Each row was made from one path, in order. Every step used is in the known rows, and no mark comes twice. Write each row's path.
Known rows
viga-buvog-tatop: [ 20  18   4 -12  15 -11  13  33 -10 -25   2   5  -8  -9  -7 -15   6  -6
  11  31   3  -1  -9  29   2]
fomub-tatop-buvog-ketop: [ 19  20   2  17  20 -11  17  17 -21 -22  -6   8  -2 -25   5 -17  18  36
   9  16 -19  -9  -4   7 -16]
tatop-fomub-ketop-buvog-viga: [ 14  18  20  -5  23  10  14  23  -4 -28  -9  -6  18 -21  17   0   1  21
  -3   7 -10  -9  -7   9 -16]
tega-tatop: [ 14   1   7   0   7   3  14  24 -24 -27  -5   3  -9  -5  14 -16   8   0
  14  16 -16 -17  -4   3   3]
pevolus-ketop-buvog-tatop-fomub: [ 11  13  10 -11  29   6  10  32   0 -29   6  -8  17 -19   9  -7   4  22
   9  11   8   6   3  24 -11]
tatop-fomub-ketop-pevolus: [ 12  -5  14 -10  16   0   8  33 -10  -7  -8  -7  -1  -9  13   6  -6  20
  -8   7 -25  -5   5  -1 -22]
pevolus-ketop: [ 10   1   6 -10  21   3  12  30  -2 -26  -2   8   1  -4   6 -18   0  12
  17   7  -3   0   4  11  -6]
tega-tatop-buvog: [ 23   4   7   1  10  10  15  25 -16 -34  -3   9  -5 -19  12 -13  24  17
  11  15 -11 -21  -1   5  -4]
viga-buvog-tatop-fomub-ketop-tise: [ 21  25  23  -5  23  -7  21  44  10 -26   0  -7  15 -14   0   7  -6  17
  -5  19   8  -5  11  25 -16]
ketop-neke-tatop: [  1   5   4  -5  -3  -6  15  36 -12 -15  -6  -8 -12 -12   8 -14 -16   5
   6  20   1   0  -7  10 -10]
tatop-neke-ketop-buvog-viga: [ 15  24   6  -8  24  17  16  35   0 -30  -8  -7   3 -21  -5 -15   3  11
  19  11 -11   2 -16  10 -21]
neke-ketop-buvog-tatop-fomub: [ 13  20   9   1  21   6  13  39  -4 -29   0 -15  16 -19   1  -8  -2  14
  -4  15  -2   3  -3  24 -29]
tega-tatop-fomub: [ 21  -7  10   2  18   3  12  19 -24 -20   0  -4   4  -5  10  -6  10  10
   6  12 -18 -15  -3   3  -9]
pevolus-ketop-neke-tatop-buvog: [  5   5   6  -7  10   5  19  42   7 -29   1  -1  -3 -29   7 -14  -8  36
  10  14  15   2   1  11 -17]
fomub-ketop-neke: [ -4  12  13  -9  10  -1  18  29 -10 -22   0   1  -3  -7  17 -14  -8   9
   0   8  -9  -7  10  10 -11]
neke-tatop-buvog-ketop: [ 15  13   2   5   5  -3   8  29  -9 -24 -11   4  -6 -28   1 -12   4  35
  15  31  -4  -8 -12   7 -19]
ketop-buvog: [ 15  17   7  -8   6  11   8  26 -16 -28 -17  -4  -3  -9   9 -17  11  -6
   6  11  -3  -5   2  15  -8]
fomub-tatop-neke: [ 11  16   7   4  21 -12  12  23 -15 -12   3  -5 -11 -12  -4 -16  14  15
  18   5 -30  -4   0   8  -7]
ketop-neke: [  7   4   1 -10   8  -1  13  26 -19 -17  -1  -3  -7  -4   8 -14  -2  -3
   4  12  -5  -2   2  14  -8]
tatop-neke-ketop-pevolus: [ 12   3  -1  -9  15   4  13  45  -7 -10  -6  -9 -15 -11  -7  -8  -4   9
  17  10 -26   5  -3   0 -26]
tatop-fomub-ketop-tise: [ 15  12  24   1  19   4  17  35   5 -22  -7  -8  16  -8  11   8  -6  19
  -8   4  -6 -11  21  10 -25]
pevolus-ketop-tise: [ 13  10  11  -7  17   6  21  40  10 -29  -9  -2   6  -8   9  -8  -6  12
  11   5  11  -1  17  12 -12]
pevolus-ketop-buvog-viga: [ 14  15   7 -13  22  13  17  27  -1 -34 -11   1   9 -20  16 -14   0  14
  17   9   9  -1 -11  10  -3]
tatop-neke-ketop: [ 10  10   4  -5  20   6  11  37   0 -21   2   0  -3  -5 -14 -16   3   7
  20  11 -20   1  -1  11 -25]
neke-tatop-fomub: [ 12  -4   8   0  10  -5   5  32  -8 -10  -5 -10  -1 -10  -3  -4  -5  17
   4  20 -11   0 -10  10 -19]
viga-buvog-ketop-tise: [ 32  22   6   0  11  -3  18  33 -11 -27 -20  -1   0  -6  -4  -9   0  -2
  11  29   8  -6   1  12 -16]
kenamir-tise: [ 25   7  -2  -5  13   5  12  33 -11 -31 -13   1   4 -13   3 -11  14  -3
   8  11 -15  -3  -7   3 -19]
tega-tatop-neke-ketop: [ 12   6   9   3  19   9  18  35 -10 -28   3  -2  -6  -8  -4 -20   6  10
  24  12 -22 -11  -3   0 -17]
neke-tatop: [  8   6   7  -2   0  -6   9  35  -9 -17 -12  -3 -13 -11   4 -14  -9   6
  10  23  -8  -3 -11   7  -6]
fomub-tatop-buvog: [ 19  18   7  12  16  -6  17  24 -15 -23  -4   6  -6 -23   5 -15  20  27
   2   6 -17 -11   1  12 -12]

Which path is each row?
[  6  15   3 -15  21  -9   8  31  -7 -18  13   3  -4 -12  -9  -7  12   7
  28  21 -17   2  -1  21   0] -> buvog-tatop-neke
[  8  19   9  13  23  -8  20  34  -8 -18   3  -6  -8 -13 -11 -22   3  20
  15   5 -29   0  -2   7 -25] -> fomub-tatop-neke-ketop
[ 14   2   7  -6  15   3  12  24 -19 -23   3   2 -10  -8   1 -14  17   5
  28  14 -23 -14  -1   1   0] -> tega-tatop-neke
[ 11  22   7  -5  17  16  11  39  -3 -30  -8 -11   0 -12  -8 -19   8   4
  16   7 -13   1   1  12 -28] -> tatop-neke-ketop-buvog
[ 23  20   5   8  23  -8  22  18 -12 -25  -3   7  -4 -31   8 -11  15  32
   5   9 -16 -10 -16  10  -5] -> fomub-tatop-buvog-viga
[  3   1   3 -13  18   2  19  31  -8 -24   4   1   0  -7  11 -16  -6  11
  10   5   6   5   6  12  -9] -> pevolus-ketop-neke
[ 12  16  11   3  15  20  17  37 -13 -36  -9 -10  -2 -15   3 -22  11   7
  21   9 -12 -11  -2   0 -19] -> tega-tatop-neke-ketop-buvog
[ 15  11  -4  -3  15   1  14  21 -19 -25   0   7   1 -22   6 -10  11  24
   7  19  -2  -4   1  12 -20] -> tatop-buvog-ketop-neke
[  4  -2  20   2  17   3  21  23 -20 -22   7  -7   8 -11  24  -4  -2  23
  -5   6 -14 -17   8   1 -14] -> tega-tatop-fomub-ketop-neke
[ 13   5   5  -8  23  -9   8  26 -11 -15  12  -1   8 -10   0   0   4  12
   5  21 -12   1  -2  23  -8] -> buvog-tatop-fomub
[  5  15  25   1   5   5   8  37  -1 -22 -16 -17   7 -20  13  -7  -7  25
  -5  11  -5  -7  -1   9 -24] -> neke-tatop-fomub-ketop-buvog
[ 18  23   5  -9  22  -4  16  44   3 -25  10   0  -6 -11 -24 -18   3   3
  23  28  -7   5  -9  27 -16] -> viga-buvog-tatop-neke-ketop
[  7  -4   7  -2   7  -5  11  33 -12  -8   1 -17  -1 -14   4  -5 -13  16
  -2  16  -2   2  -6  10 -23] -> ketop-neke-tatop-fomub
[ 16  11   2  -1   0 -12  16  34 -19 -18 -13  -7 -14 -15  -3 -20 -14   9
  11  37  10   2 -18  12 -15] -> viga-buvog-ketop-neke-tatop
[ 17  18  10  -1  20  19  24  31  -9 -36  -8  -8   1 -24   5 -16   7  14
  23  13 -13 -10 -18  -1 -14] -> tega-tatop-neke-ketop-buvog-viga
[ 14   3  -2  -4   8   4  17  44 -12 -14 -13  -8 -15  -9   5  -8 -11   3
   1  12 -17   2  -5   1 -24] -> neke-ketop-pevolus
[  9  12   2   8  18  -8  20  41 -13  -6  -4 -14 -18 -17  -4 -13  -4  21
  10   5 -34   4  -3  -5 -24] -> fomub-tatop-neke-ketop-pevolus
[  6  21  23  -1  23  -7  20  40   8 -25   5  -8  19 -16  13  12 -10  25
  -4  13  -3  -7  17  20 -17] -> buvog-tatop-fomub-ketop-tise
[  6  -3  16  -2   4  -7   9  44  -4  -3 -12 -14  -7 -19  13   4 -17  30
  -6  15 -19  -3  -4  -6 -22] -> neke-tatop-fomub-ketop-pevolus
[ 29   5  -7  -8   7  -7   9  30 -26 -12 -20  -2 -16  -9  -1 -10   1   1
  10  31  -9   0 -13   2 -13] -> viga-buvog-ketop-pevolus
[ 20  12  -1  -7  11  -6  15  21 -26 -21  -7   1  -6  -6  -2 -19   0   0
  10  29   4  -1  -7  15 -13] -> viga-buvog-ketop-neke
[ 13  19   1  16  19 -12  22  17 -26 -22   0   0  -2 -28  11 -16  11  37
   4  14 -11  -6   0   9 -18] -> fomub-tatop-buvog-ketop-neke
[  4  21   8 -13  19   4  14  35   0 -36  -1   0   7 -20  14 -17   2  11
  17  14  10   4   4  21  -1] -> pevolus-ketop-buvog-tatop
[ 19  12   5  -3   6   0  16  32   3 -26  -9   5  -7 -33   4  -6   2  29
  11  25  -2  -8 -24   8  -7] -> neke-tatop-buvog-viga
[ 15   1  -7  -7   8  -6   7  28 -27  -9 -17  -1 -13 -12  11  -5  -3   8
  11  24 -21   0  -8  -3 -12] -> buvog-ketop-pevolus
[ 11  13  11  -9  16  15  10  31  -4 -32 -12  -2   4 -11  12 -19   6   7
  13   6   7   0   4  13  -8] -> pevolus-ketop-buvog
[ 12  28  13  16  22  -5  28  44   2 -22  -5 -14  -1 -16  -7 -10  -3  20
  11   1 -18  -1  10   7 -29] -> fomub-tatop-neke-ketop-tise
[ 25  12   2 -10  19   5  15  22  -5 -28  -5  13  -1 -25   5  -5  13  20
   9  16  -9  -9 -14  14  -6] -> tatop-buvog-viga
[ 19  18   3 -18  21 -10   8  34  -4 -21   9   4  -8 -11 -20 -11  15  -2
  29  29  -6   2  -6  27  -1] -> viga-buvog-tatop-neke
[ -8  11  17  -3   0  -7  19  39  -5 -20  -5  -6 -10 -15  19 -14 -23  17
   3  16  -3  -5   1   6 -13] -> fomub-ketop-neke-tatop
[  4  18   4  -7  25  -4  16  41   1 -23  14   2  -1 -14 -13 -12   0  13
  24  21 -17   6  -3  22 -16] -> buvog-tatop-neke-ketop
[  4  24  21  -7   8  10  11  30  -7 -32 -15   0   2 -11  19 -17   5   5
   1   6  -7 -12   8  11 -11] -> fomub-ketop-buvog
[  6   9  -3  -4  13  -6  15  19 -28 -17  -3   0  -3  -8   9 -14  -3   7
  11  21  -7   1  -3  10 -14] -> buvog-ketop-neke
